Each row was made from one walk, in order. Every step used is in the known rows, and no mark comes twice. Write each row's walk.
Known rows:
rorov > gefivu > delep > temuz > labul: -6, 0, -18, -27, 16, 48, 34, -8, 13, -14, 24, -15, 8, -14, 5, -20, 12, -14, 12, -5, 0, 0, 32, -3, 16, -13, 29, 22, 25, 6, -1, 57, -6, -7, -5, 36, -6, -80
temuz > rorov > gefivu > labul: -19, -3, -43, 6, 33, 32, 22, -15, 7, -15, 24, 52, 23, 28, 38, 60, 7, -19, 21, 10, -29, 16, -16, 10, -12, 7, 11, -61, 47, 21, 7, 38, 1, 6, -3, -40, -22, 0
temuz > delep > gefivu: 38, 7, 5, -56, -5, 9, 0, 8, -33, 2, -14, -39, 16, 1, -10, 0, -17, 28, -8, -11, -20, -9, 6, 1, -27, -29, -6, 33, -22, 21, -10, 1, 7, 12, -4, -30, 14, -28
temuz > labul > delep > gefivu > pideg: 12, 16, 42, -31, -25, -14, -21, -5, -11, -9, -41, -24, -7, -13, 25, -64, -14, 8, -17, -10, -4, -21, -7, 10, 38, -5, 5, 22, 35, 6, 10, 2, -3, -2, -17, -28, -3, -30
rorov > delep: 7, -9, -7, -18, 28, 45, 13, 15, 0, -9, -50, -9, 36, 9, -6, -7, 11, 2, 16, 7, -15, -6, 7, -8, -14, 9, 0, 15, -14, 8, 8, 23, 1, 13, 15, 5, 8, 28
temuz > rorov > delep > gefivu: 10, 2, 1, -30, 32, 63, -6, 0, -13, 4, -74, -42, 18, 5, 12, 23, 4, 19, -12, -13, -27, -4, 6, -7, -48, 12, -14, 14, 0, 1, 18, 97, 0, 29, 6, -47, -8, -19
labul > gefivu > pideg: 19, -4, 9, -9, 8, -35, -20, 1, 2, -1, -7, 5, -16, 4, -8, 24, 16, -16, 3, -7, 28, -15, 8, -2, 28, 15, -17, 22, -23, -9, 10, -54, 11, -19, -10, 21, -14, 47
temuz > delep: 19, 1, -13, -46, 5, 8, 2, 16, -23, -6, -1, -18, 38, 13, 0, 10, -8, 14, 11, 2, -18, -4, 4, 2, -12, -19, -5, 12, -10, 20, -12, -24, 7, 1, 2, -4, 17, -3
delep > gefivu > labul > temuz: 36, 0, -19, -13, 3, -19, 18, -16, -15, -1, 35, -26, -42, -11, -22, 17, 10, 3, -8, 3, -20, -11, -3, 9, 7, -20, -12, 31, 8, -2, 24, 4, 16, -15, -11, -20, -3, -13
rorov > gefivu > delep > pideg: -31, -6, -28, 5, 13, 30, -11, -7, 32, -9, 35, 27, 12, -4, -15, 5, -5, -30, -1, 3, 11, 7, -20, -9, -24, -3, 25, -31, -12, -5, -18, 8, -4, -16, 8, 31, -16, -32
delep > rorov: 39, 0, -2, -18, 1, -21, -9, 16, -11, 21, -18, -9, 1, -3, -16, 28, 5, 11, -12, -1, 5, 0, 26, 3, 11, 7, 17, 11, -22, 34, -6, -45, -4, 4, 8, -5, 2, 73
temuz > rorov > delep: -11, -5, -15, -17, 43, 64, -5, 7, -1, -4, -62, -14, 40, 18, 21, 33, 13, 6, 7, 1, -27, 2, 6, -4, -34, 25, -10, -5, 14, -6, 17, 73, -1, 15, 9, -17, -4, 4
labul > gefivu > rorov > temuz: 32, -8, 11, 20, -16, 6, 11, -4, -8, 9, 34, -16, -14, -2, -24, 4, 16, -19, -8, 27, 32, -6, 21, 5, 15, 9, -29, 44, -9, -25, 5, -39, 5, -5, 3, 29, 11, 3
rorov > gefivu > labul: -4, -6, -34, 10, 19, 12, 39, -7, 9, -20, 37, 61, 18, 15, 11, 23, 6, -23, 27, 16, -16, 9, -16, 6, 11, -8, 21, -39, 24, 35, -1, -11, 3, 0, 1, -17, -8, 24
pideg > gefivu > labul: -27, -3, -14, 56, 6, -32, 32, -7, 12, -3, 14, 34, -2, 16, 4, 11, -4, -10, 20, -9, -9, 9, -16, -5, 30, -4, 2, 4, 0, 21, 6, -18, 10, 19, 1, -27, -21, 38
pideg > gefivu > labul > temuz > delep > rorov: 20, 4, -20, 16, -10, -91, -1, 4, -6, 38, 54, -3, -36, 5, -14, 39, 10, 21, 13, -32, -8, 15, 1, -8, -31, -23, 7, -30, -10, -2, 7, -13, 9, -18, -15, 18, 8, 16
pideg > gefivu > delep: -21, 1, -12, 28, 5, -23, 17, -1, 7, 9, 18, -14, -2, 5, -13, -18, -2, -3, 10, -26, 16, 0, 19, -22, 6, -7, 6, 37, -17, -1, -7, 20, 11, 26, 9, 25, -22, -22
pideg > gefivu: -23, 2, 2, 44, -4, -48, 25, 5, -1, 2, -24, 11, 1, 15, 6, -8, -9, 13, 9, -6, 4, 1, 22, -10, 32, 3, -8, 26, -26, 15, 1, -7, 7, 37, 13, -16, -13, 33
labul > delep > pideg > gefivu > rorov > temuz: -38, -4, 37, 95, -40, -30, -8, -12, 19, 0, 19, 35, -31, -7, 6, -54, -22, -18, -20, 15, 40, 17, -37, 4, 21, 11, -16, -27, 0, -34, -14, -30, -12, 6, 8, 2, -3, -11
labul > temuz > delep > gefivu > pideg: 27, 8, 4, -54, -6, -39, -23, -4, -27, 2, 24, -21, -32, -13, -18, 11, 8, 27, -5, -23, 3, -21, 17, -5, -19, -16, -17, 12, -17, -29, -2, 3, 13, -18, -22, 18, 8, -16
rorov > delep > pideg: -29, -11, 0, 3, 23, 50, -22, 11, 33, -12, -54, 6, 25, -1, -17, 7, -3, -10, -2, 10, -12, 1, -32, -8, -27, 18, 1, -11, -29, -11, 6, 1, -5, -10, 15, -1, 1, 38
temuz > labul: -15, 9, -6, -20, -6, 13, 7, 9, 6, -9, -34, -35, 40, 8, 8, -13, -8, 8, 6, 21, -31, -15, 22, 5, 34, 2, 3, 47, 11, 25, 15, -10, 3, 2, 3, -16, 9, 5
gefivu > delep: 12, -4, -26, -25, 18, 30, 5, 2, -6, -4, 21, -31, 13, -1, -20, -7, 6, -13, 2, -4, 4, -8, 8, -6, 2, -9, 7, 39, -2, 5, -9, 2, 10, -5, 6, 31, -9, -23
delep > rorov > temuz > labul: -9, 11, 8, -16, -24, 21, -16, 6, 8, 20, -6, -39, 6, -6, 7, 4, -14, 9, 9, 16, -3, -7, 36, 16, 22, 11, 11, 3, 0, 25, 4, -14, -16, 0, 15, -1, 24, 33
temuz > rorov > delep > gefivu > pideg: -13, 2, 15, -28, 35, 58, -27, -7, 0, -2, -64, -5, 3, 0, 10, 32, 17, 9, -5, -32, -6, -9, -1, -12, -40, 28, -10, -8, 1, -23, 10, 84, 1, 22, -9, -27, -21, 10

Write each row's walk:
37, -7, -6, 2, 7, 2, 17, -3, -14, -17, 16, 17, 4, 10, 20, -28, -7, -23, 6, 13, -14, 5, -46, 18, 34, -16, 11, -21, 46, 26, 8, -39, 5, -19, -4, -22, -3, -5 -> gefivu > labul > delep
57, 4, -18, -50, -8, -57, -20, 17, -30, 30, 24, -38, -12, -6, -21, 37, 10, 32, -4, -6, -7, -3, 34, 1, -29, -17, 3, -2, -17, 3, 0, -29, 4, -25, -5, 33, 28, 12 -> labul > temuz > delep > rorov
24, -18, 3, -22, 40, 57, 31, 7, -8, -16, -49, -7, -1, -10, -8, -3, 21, -4, 8, -2, 0, 0, 16, -3, 3, 7, -3, 22, -18, -1, 8, 30, -2, 5, 8, 16, 1, 9 -> rorov > delep > temuz
39, 1, 16, 3, -11, 3, 14, 0, -22, 1, -4, -11, -3, -16, -42, -4, 17, 9, -39, 6, 4, -9, 14, -4, 3, -5, -6, 77, -5, 3, -7, -8, 10, 25, -6, -26, -2, 5 -> delep > gefivu > rorov
-11, 2, -28, -2, 25, 17, 14, -4, -7, -11, -13, 32, 27, 24, 40, 39, 2, 1, 7, 13, -16, 9, 21, 4, -6, 14, 5, -38, 23, 16, 2, 49, -4, 21, 7, -28, -16, -9 -> temuz > rorov > gefivu
0, -9, -2, 22, 16, -5, 35, -8, -2, 2, 15, -11, -38, -12, -14, -17, 8, -8, -1, -33, 30, 7, 24, -16, 23, -7, 2, 49, -22, -12, -8, 24, 5, 16, 2, 34, -29, -38 -> pideg > gefivu > delep > temuz
48, 5, -27, -37, -7, -62, 1, 12, -24, 26, 40, 4, -10, 0, -6, 32, 14, 28, 9, -2, -4, 7, 40, -5, -43, -19, 18, -53, -9, 8, -6, 2, -3, -15, -2, 39, 29, -1 -> labul > temuz > delep > rorov > gefivu
6, -1, 18, 57, -25, -44, 10, -11, 0, 26, 34, 31, -50, 7, 29, -28, -22, -12, 15, -11, 23, 21, -23, 15, 23, -3, 10, -68, 15, 19, -1, -31, -11, 5, 8, -8, -3, 22 -> pideg > gefivu > labul > delep > rorov > temuz
16, 9, 12, -22, -18, -7, 3, 11, -12, -13, -37, -38, 30, 7, 35, -64, -19, 4, -3, 21, -27, -10, -1, 16, 46, -7, 7, 22, 45, 23, 19, -11, -3, -7, 2, -17, 15, -33 -> temuz > labul > delep
-34, 4, 33, 30, -43, 35, -25, -5, 27, -11, 10, -10, 7, -15, 8, -58, -20, -20, -23, 41, 7, 1, -39, 21, 22, 10, -2, -1, 40, -31, 1, -27, -16, -26, 0, 3, 21, -38 -> gefivu > rorov > temuz > labul > delep > pideg
4, 5, 20, -21, 1, -6, -11, -7, -9, -7, -18, 8, -22, -10, -13, 7, 4, 7, -10, -15, 14, -19, 10, -1, 21, 7, -2, 29, -21, 6, -9, -14, 7, 14, -9, -21, -17, 40 -> delep > gefivu > pideg
-11, 7, 22, -48, -13, 33, -19, -10, -16, -4, 23, -4, -13, -6, 1, -4, -20, 11, 15, -16, 19, -16, 7, 8, -13, -11, -17, -19, -26, -8, -25, -9, -1, 4, -5, -1, 9, -2 -> rorov > temuz > delep > gefivu > pideg
-23, -1, -5, 2, 11, -11, 9, -4, 7, -22, 8, 78, 6, 9, 10, 15, 12, -12, 20, 1, 16, -4, 15, -5, 26, 13, 15, -39, -3, 12, -16, -10, -1, 8, -2, 15, -13, 49 -> rorov > gefivu > pideg
7, 3, -34, -11, 19, -14, -4, -5, -22, -1, -4, -33, -11, 9, 18, 48, 15, 14, -7, 15, -20, -6, 33, 6, 6, 13, -22, 11, 19, -23, 25, 41, 9, -8, 0, -4, -6, -15 -> labul > temuz > rorov
3, -16, 27, 56, 16, 8, 47, 3, 4, -1, -30, 23, -13, -15, -26, -10, 38, 2, -8, -21, 23, 13, 15, -25, 1, 12, -9, 49, -19, -27, -1, 48, 3, 38, -2, 23, -9, 3 -> pideg > gefivu > rorov > delep > temuz
22, 8, 11, -17, -27, -10, -23, 5, 8, 38, -4, -70, -14, -1, 3, 5, -9, 1, 5, 11, 10, -10, 37, 15, 15, 9, -6, 17, -13, 11, 25, -27, -11, -20, 9, 14, 23, 17 -> delep > rorov > temuz > labul > gefivu
-30, -4, 7, 8, -20, 50, -28, 1, 15, -6, 46, 13, 17, -7, -25, 16, -12, -11, -9, 22, 14, 6, -32, 7, -32, -1, -17, -15, -17, -34, -28, -47, -6, -18, 0, 17, 21, -1 -> gefivu > rorov > temuz > delep > pideg
-17, -1, -10, -25, 0, 15, -35, 11, 9, -8, -9, -5, 32, 5, -11, 20, -25, 2, -6, 7, -14, 3, -38, 4, -26, -10, -4, -11, -28, 6, -16, -45, 0, -24, 1, -10, 9, 9 -> temuz > delep > pideg
14, 0, 23, 9, -22, 33, 17, -12, -18, 1, 23, -13, -21, -17, -29, -11, 3, 3, -20, 18, 19, -10, 20, 8, 4, 0, -15, 49, -9, -6, -13, -4, 2, 27, 5, -12, 7, -7 -> delep > gefivu > rorov > temuz
9, -2, -25, 8, 21, 11, 20, -16, -10, -16, 22, 51, 12, 26, 65, 9, -3, -24, 11, 10, -24, 22, -39, 17, 5, -1, 16, -89, 80, 20, 10, 45, -5, -5, -7, -39, -19, -47 -> temuz > rorov > gefivu > labul > delep
-14, 15, 45, -18, -34, 19, -19, -17, -7, -8, -12, -24, -25, -12, 38, -73, -29, 1, 0, 2, 10, -21, -1, 22, 40, 1, -4, -8, 30, -6, 6, 7, -9, -2, -6, -15, 8, -38 -> rorov > temuz > labul > delep > gefivu > pideg
-32, 1, 14, 53, -23, -35, -18, 8, 21, 7, 13, 26, 18, 1, -28, 11, -1, 7, -20, -11, 10, 15, -35, -18, -32, -4, -12, 11, -29, -24, -23, -34, 3, 6, -10, -2, 0, 2 -> temuz > delep > pideg > gefivu > rorov
20, -12, -25, -20, 30, 39, 40, -9, -4, -14, 40, 15, -18, -13, -9, -6, 17, -23, 6, -9, 22, 7, 27, -4, 7, -12, 23, 1, 0, 3, -16, 36, -1, -2, 1, 46, -17, -52 -> rorov > gefivu > delep > temuz
-16, -7, 16, 63, 4, -7, 30, 12, 12, 6, -31, 26, 18, 1, -23, -17, 30, 6, 2, -12, 8, 7, 10, -33, -14, 16, -8, 37, -14, -15, 3, 38, 6, 45, 6, 13, -1, 24 -> pideg > gefivu > rorov > delep
-22, -6, -22, -7, 14, 36, -30, -2, 27, -5, 20, -18, 8, -11, -32, 6, -6, -24, -15, -1, 11, -1, -32, -4, -13, 0, 10, 14, -21, -15, -13, -20, 1, -27, 5, 25, -18, -8 -> gefivu > delep > pideg
-24, -5, 30, 47, 2, 20, 39, 6, 22, 1, -49, -6, 7, -17, -13, -30, 35, 9, -1, -16, 0, 6, 25, -25, 9, 13, -5, 69, 5, -28, 15, 62, -1, 33, -6, 16, 4, -21 -> pideg > gefivu > rorov > delep > temuz > labul
6, -5, 10, 8, -8, -8, -26, 3, 3, -15, -23, 10, -2, -1, 14, -30, -27, -15, -24, 21, 3, 3, -47, 14, 23, 0, 1, -23, 4, 3, -1, -49, -6, -26, 7, -16, -2, 3 -> labul > delep > pideg
-49, 4, 1, 29, -13, -36, -21, 8, 19, 4, -11, 11, 16, 12, 1, 10, -30, 12, 1, -14, -4, 11, -31, -11, -21, -8, -11, -13, -42, -3, -14, -30, 1, 5, 3, -18, -3, 4 -> temuz > delep > pideg > gefivu
24, 5, -13, -38, -5, -71, -24, 7, -10, 21, 51, 36, -26, -5, -6, 40, 24, 19, 15, -19, 18, 0, 32, -10, -33, -4, 22, -74, -10, -9, -16, -11, -3, -25, -17, 56, 15, 28 -> labul > temuz > delep > rorov > gefivu > pideg
-25, 1, 0, 55, -29, -77, -18, 3, 16, 13, 37, 5, -16, -9, -35, 14, 9, 16, -22, -6, 9, 9, -14, -20, -32, -7, -24, 13, -23, -58, -4, -16, 9, -15, -14, 30, 8, -16 -> labul > temuz > delep > pideg > gefivu > rorov
-8, 0, -7, -36, -6, 40, 4, 5, -18, -7, 27, -16, 21, 13, 16, -3, -24, 7, 28, 17, -3, -4, 9, 15, -8, -14, -13, -16, -15, 10, -17, -23, -3, 4, 13, 10, 25, -11 -> rorov > temuz > delep
-41, 8, 37, 82, -46, -51, -17, 2, 32, 1, -23, 6, 6, -7, 7, -61, -12, -4, -35, 8, 3, 10, -40, -6, 24, 5, -2, 23, 28, -21, 7, -17, -6, 2, -9, -18, -2, -31 -> temuz > labul > delep > pideg > gefivu > rorov
7, 1, 3, -5, 3, -35, -13, 4, 8, 8, 9, 72, -11, -1, -1, 35, 19, -4, 8, -14, 29, 3, 27, -7, 5, 18, 33, -55, -14, 24, -22, -30, -10, 6, -3, 19, -10, 81 -> delep > rorov > gefivu > pideg
46, -1, 20, -10, -21, -11, -10, 3, -26, 18, 8, -11, -29, -3, 19, -32, -21, -1, -3, 14, 24, 6, 11, 24, 22, 2, 11, -42, 7, 22, -9, -39, -17, -5, 18, 7, 16, 20 -> labul > delep > rorov > temuz
27, -7, -17, -17, 23, 19, 16, -9, -4, 1, 6, -30, -27, -13, -27, 6, 24, 5, 8, -5, -28, -9, -9, -7, -34, -12, -10, 11, 5, -16, 34, 52, 13, -14, -6, -6, 5, -12 -> rorov > delep > gefivu > labul > temuz
-55, -1, -13, 41, -4, -22, -16, -2, 35, 1, 25, 35, 10, 15, -1, 28, -23, -8, 13, -18, -14, 20, -74, -6, -27, -15, -2, -34, -19, 3, -8, -37, 4, -16, -9, -24, -12, 9 -> temuz > delep > pideg > gefivu > labul
37, 1, 20, -3, -8, -56, -16, 4, -8, 7, 5, 70, -24, -2, 25, -13, 8, -8, -1, -12, 33, 8, 1, 4, 17, 10, 38, -81, 17, 24, -19, -28, -15, -5, -6, 21, -6, 40 -> labul > delep > rorov > gefivu > pideg
-39, -11, -40, 13, 43, 48, -32, -13, 35, -4, 0, -5, -7, 3, -2, 68, 19, -19, 2, 5, -35, 11, -59, 0, -54, 22, -15, -51, 24, -50, 37, 58, 2, -44, -7, -6, -13, -6 -> gefivu > labul > temuz > rorov > delep > pideg
-41, 9, 1, -13, -16, 48, 9, -2, 9, -11, -4, -35, 22, 7, 23, -19, -22, 0, 24, 32, -16, -15, 27, 18, 39, 5, -6, 20, 9, 10, 10, -7, -7, 8, 17, -8, 19, 2 -> rorov > temuz > labul
32, 15, 27, -31, -26, -5, 2, 1, -21, -2, -48, -62, 8, -7, 28, -75, -25, 18, -22, 8, -28, -15, 1, 13, 27, -18, 4, 40, 36, 27, 20, 16, -3, 5, -2, -46, 13, -63 -> temuz > labul > delep > gefivu
